What can hang from each mark:
K_541: K_51
K_888: K_145 K_897
K_211: K_959
K_897: K_959
K_780: K_51 K_888
K_51: K_145 K_541 K_780 K_883
K_883: K_51

Every row comes from one small tree of marks. The marks that hang from a mark follow it in brackets, in the order of their numbers. Every link used is in the known rows. Which tree was each row made from?
Known rows:
K_883{K_51{K_541}}: [ 34.1   6.9   8.0   0.8   4.9   1.6  -9.1   7.8 -11.7 -11.6  20.5  12.7
   9.9   7.4  23.8   5.6  10.1 -13.6  20.1   1.3]
K_541{K_51{K_145}}: [ 46.7   3.6   4.6   2.0   9.5   6.7 -16.3  -0.4 -19.9   2.3 -18.4   9.4
   5.5  -9.5  -2.2  21.0   4.5  10.4  -3.6   0.0]
K_883{K_51{K_145 K_541 K_780}}: [ 70.7  -7.6 -10.0   9.1  22.2  16.6 -15.1   0.6 -26.1 -17.7  -7.8  24.6
  27.9   6.2  42.6  12.8  15.7 -12.0  21.3  -2.8]
K_883{K_51{K_145 K_541 K_780{K_888{K_897}}}}: [ 56.5 -12.9 -23.8  35.6   2.7  16.8 -12.7   1.3 -51.0  -6.4   6.1  21.4
  20.3  20.7  45.7  13.7  11.7 -13.6  35.7  16.7]
K_883{K_51{K_145 K_780{K_888}}}: [ 61.2 -20.3 -10.8  12.4  10.9  15.6 -10.5   2.4 -37.5  -4.8 -12.9   5.2
   8.6  17.5  37.7  10.8   9.0  -8.7  23.9   7.6]
K_780{K_51{K_145 K_541 K_883} K_888}: [ 58.1 -13.6 -27.5   1.6  22.2  19.4 -15.2  13.2 -42.6 -10.7  -5.9  11.4
  12.5   4.5  47.5   5.5  15.7  16.2  63.6   0.6]
K_780{K_51{K_145 K_883} K_888}: [ 37.9 -22.4 -28.1   5.1  15.0  17.5 -11.7  14.8 -34.8  -1.1 -15.2  -2.3
   4.3   6.8  32.4   2.8   3.3  13.4  55.4  -0.8]
K_883{K_51{K_780{K_888}}}: [ 37.2 -14.2  -8.8  12.8   1.6   7.5  -6.0   5.0 -27.0   0.2   7.6  -2.1
  -0.7  21.3  28.8   2.7   2.5 -12.4  22.9   9.1]
K_780{K_51{K_145} K_888{K_897}}: [  1.5 -26.1 -16.1  27.8  -9.2   9.1  -8.0  10.1 -26.9  10.5  -3.2  -0.6
  -2.7  15.1  23.0   9.5 -10.3   4.0  40.2  12.6]
K_780{K_51{K_541 K_883} K_888}: [ 33.7  -7.3 -25.4   2.0  13.4  10.9 -11.1  16.6 -32.0  -6.5  14.5   4.2
   3.1   8.6  37.5  -2.3   8.9  12.5  62.5   2.5]
K_541{K_51{K_145 K_780{K_888} K_883}}: [ 80.5  -6.2 -36.6  15.1  21.9  21.5 -19.4   0.8 -56.0   0.7 -25.1   9.3
  13.3  -0.4  19.5  15.0  13.0  16.6  26.7   3.6]
K_541{K_51{K_145 K_780{K_888{K_897}} K_883}}: [ 56.2  -7.2 -50.2  41.0   6.7  21.0 -17.8   1.6 -61.5   8.2 -14.8  12.4
  15.8   5.4  11.7  15.9   3.1   8.0  30.2  11.7]
K_780{K_51{K_541} K_888{K_145}}: [ -5.3 -10.8  -9.3  -9.9  -5.2   3.1  -7.2  12.4 -20.6  -5.4  11.3   5.7
 -32.5   9.3  29.3  25.3  -1.1   0.0  40.6   7.3]
K_211{K_959}: [ -2.8   3.4   3.7   7.5  -5.4   2.9   7.8   6.2 -22.0   4.1  -3.6  -5.5
   9.3  -4.3 -14.4   2.5   0.1   1.2 -15.2 -10.0]
K_897{K_959}: [-7.1 -2.1  2.8 -5.1  3.2 -1.2 -7.6 -6.7  6.9 -1.5 -8.6  4.8  0.9  1.0
 -6.5 -1.8 -0.5 -8.6 25.8 19.2]
K_883{K_51{K_541 K_780{K_888{K_145}}}}: [ 29.9  -5.8 -18.3   1.4  -0.2   8.7  -8.2   4.9 -36.6 -12.7  11.5  14.8
 -18.5  17.7  36.8  27.7   8.4 -20.9  27.8  10.0]
K_541{K_51}: [ 22.2   9.8   6.9   2.4   0.5  -1.8 -12.1   2.5  -9.1   6.8   2.1   2.3
  -3.2  -5.7 -11.5  13.2  -1.9   7.4  -4.7   1.8]
K_888{K_145 K_897}: [-52.4  -1.4 -23.8  17.8 -25.3  -0.9   3.3   2.0  -7.7   5.3   4.2   6.9
 -24.3   4.9 -13.7  22.8 -15.9 -19.6   0.1   7.3]
K_888{K_145 K_897{K_959}}: [-59.6  -3.3 -20.8  13.1 -21.8  -2.3  -4.6  -4.6  -1.2   3.8  -4.5  11.5
 -22.5   5.6 -20.0  20.7 -16.3 -28.5  26.1  26.4]

Which tree is each row?
[ 27.1  -0.8 -51.2   0.9  10.6  16.5  -5.0   1.4 -45.9 -14.3  -3.3  16.5
 -10.4   5.8  29.3  18.8  14.3  -3.3  34.8   4.3]	K_51{K_541 K_780{K_888{K_145}} K_883}
[ 58.2   1.0   5.9   0.3  14.6   9.8 -13.3   4.9 -22.2 -16.4   0.3  19.8
  19.0   3.2  33.3  13.4  16.8 -10.0  20.2  -0.3]	K_883{K_51{K_145 K_541}}
[ 78.7  -6.9 -42.9   8.4  29.5  25.5 -11.4  -2.8 -54.4 -16.2 -18.0  20.6
  25.2   2.9  45.4   4.6  27.0  11.8  39.8   3.1]	K_51{K_145 K_541 K_780{K_888} K_883}
[ 81.3 -11.5  -9.6   9.2  18.0  17.5 -14.3   0.8 -45.2 -14.3  -3.5  18.4
  17.4  15.2  53.2  13.3  20.9  -5.3  32.4   9.1]	K_883{K_51{K_145 K_541 K_780{K_888}}}
[-15.1 -15.9 -32.5  30.6 -23.3   6.1  -2.8   7.2 -34.5   4.7  11.9   4.2
 -24.3  25.8  14.8  25.5 -13.3 -31.8  23.1  16.7]	K_883{K_51{K_780{K_888{K_145 K_897}}}}
[ 46.3  -1.0  -7.8   9.0  13.3   8.3 -10.4   3.3 -15.3 -13.3  12.5  17.5
  18.8   9.7  33.5   4.5   9.2 -15.7  20.1  -0.7]	K_883{K_51{K_541 K_780}}
[ 29.1  -0.4 -45.0   6.6   3.6  12.7 -13.4   5.1 -47.4   2.5 -10.3   6.1
 -22.6   2.3   3.2  29.6   0.1   0.8  21.9   5.0]	K_541{K_51{K_780{K_888{K_145}} K_883}}
[ 70.1  -2.2 -36.5  14.2  26.5  20.0 -20.0   1.0 -36.8  -2.9 -29.1  15.8
  23.9  -9.6   9.3  14.5   7.6   9.9  15.7  -7.6]	K_541{K_51{K_145 K_780 K_883}}
[-10.6 -17.1 -39.6  32.1  -9.7   8.1  -5.8  18.1 -29.5  11.2  14.5  -6.5
  -2.3  16.7  15.4  -4.2 -12.7   1.3  57.7   8.4]	K_780{K_51{K_883} K_888{K_897}}
[ 54.1  -7.9 -56.7  35.1  14.1  24.3  -9.7  -2.6 -59.8  -8.5  -8.1  23.6
  28.2   8.1  38.3   5.5  17.1   3.9  43.3  11.4]	K_51{K_145 K_541 K_780{K_888{K_897}} K_883}
[-18.0  -9.0 -48.5  20.5 -11.5   9.7  -7.9  18.3 -39.5  -1.4  18.2  10.3
 -20.6  13.0  23.9  20.2  -7.0  -7.1  62.7   9.3]	K_780{K_51{K_541 K_883} K_888{K_145 K_897}}
[ 43.6   2.8 -40.6   9.1  24.5  15.6  -7.4  -0.6 -24.4 -15.1  -1.7  19.7
  26.6  -2.7  26.6  -4.2  15.4   1.7  27.4  -6.4]	K_51{K_541 K_780 K_883}
[  6.5  -8.0 -35.6  -6.1   3.7  10.7  -9.4  18.0 -34.1  -9.4   8.9   7.3
 -23.2   7.2  31.0  19.6   3.0   1.1  59.1   2.1]	K_780{K_51{K_541 K_883} K_888{K_145}}
[ 27.3 -18.8 -27.9   4.8  18.7  15.9 -11.9  14.8 -15.9  -4.2 -19.4   3.7
  14.8  -1.9  22.7   2.4  -1.8   6.7  43.8 -12.2]	K_780{K_51{K_145 K_883}}
[ 56.1   5.5 -27.1   0.3  25.8  17.7 -10.3   1.2 -31.4 -17.9 -14.0  22.1
  27.1  -8.6  26.0   4.9  21.9   7.4  28.2  -6.0]	K_51{K_145 K_541 K_883}
[  2.1  -2.1 -64.5  27.3  -4.8  15.9  -3.4   1.8 -51.4  -6.3   6.9  19.9
  -7.9  10.7  22.6  19.5   4.5 -11.2  38.7  12.1]	K_51{K_541 K_780{K_888{K_145 K_897}} K_883}
[  4.7  -1.2 -58.5  33.1 -11.9  12.2 -11.7   5.6 -52.9  10.1  -0.7   8.9
 -20.2   8.4  -3.8  30.0  -9.3  -7.2  25.7  13.1]	K_541{K_51{K_780{K_888{K_145 K_897}} K_883}}
[ 58.4 -15.6 -43.9  12.1  22.4  23.6  -7.1  -1.8 -46.5  -6.1 -26.8   7.3
  16.7   5.2  30.8   2.4  14.7   8.8  31.6   2.2]	K_51{K_145 K_780{K_888} K_883}
[ 47.5  -9.9 -27.4   1.4  26.2  18.2 -15.9  13.0 -23.2 -14.4 -10.2  17.3
  23.2  -4.6  37.6   5.0  10.0   9.8  52.5 -10.8]	K_780{K_51{K_145 K_541 K_883}}
[ 42.8  -3.6 -14.8   5.7  11.7   9.6  -4.6  -5.7 -30.4  -7.7   5.0  11.4
   6.9   8.8  34.1   2.5  16.7   6.8  20.1  10.7]	K_51{K_541 K_780{K_888}}
[-41.9  -5.4 -24.4  18.5 -29.2   0.0   3.7   2.3 -27.0   8.7   8.4   0.4
 -34.8  13.4  -3.9  23.2 -10.8 -13.2  11.1  19.0]	K_780{K_888{K_145 K_897}}
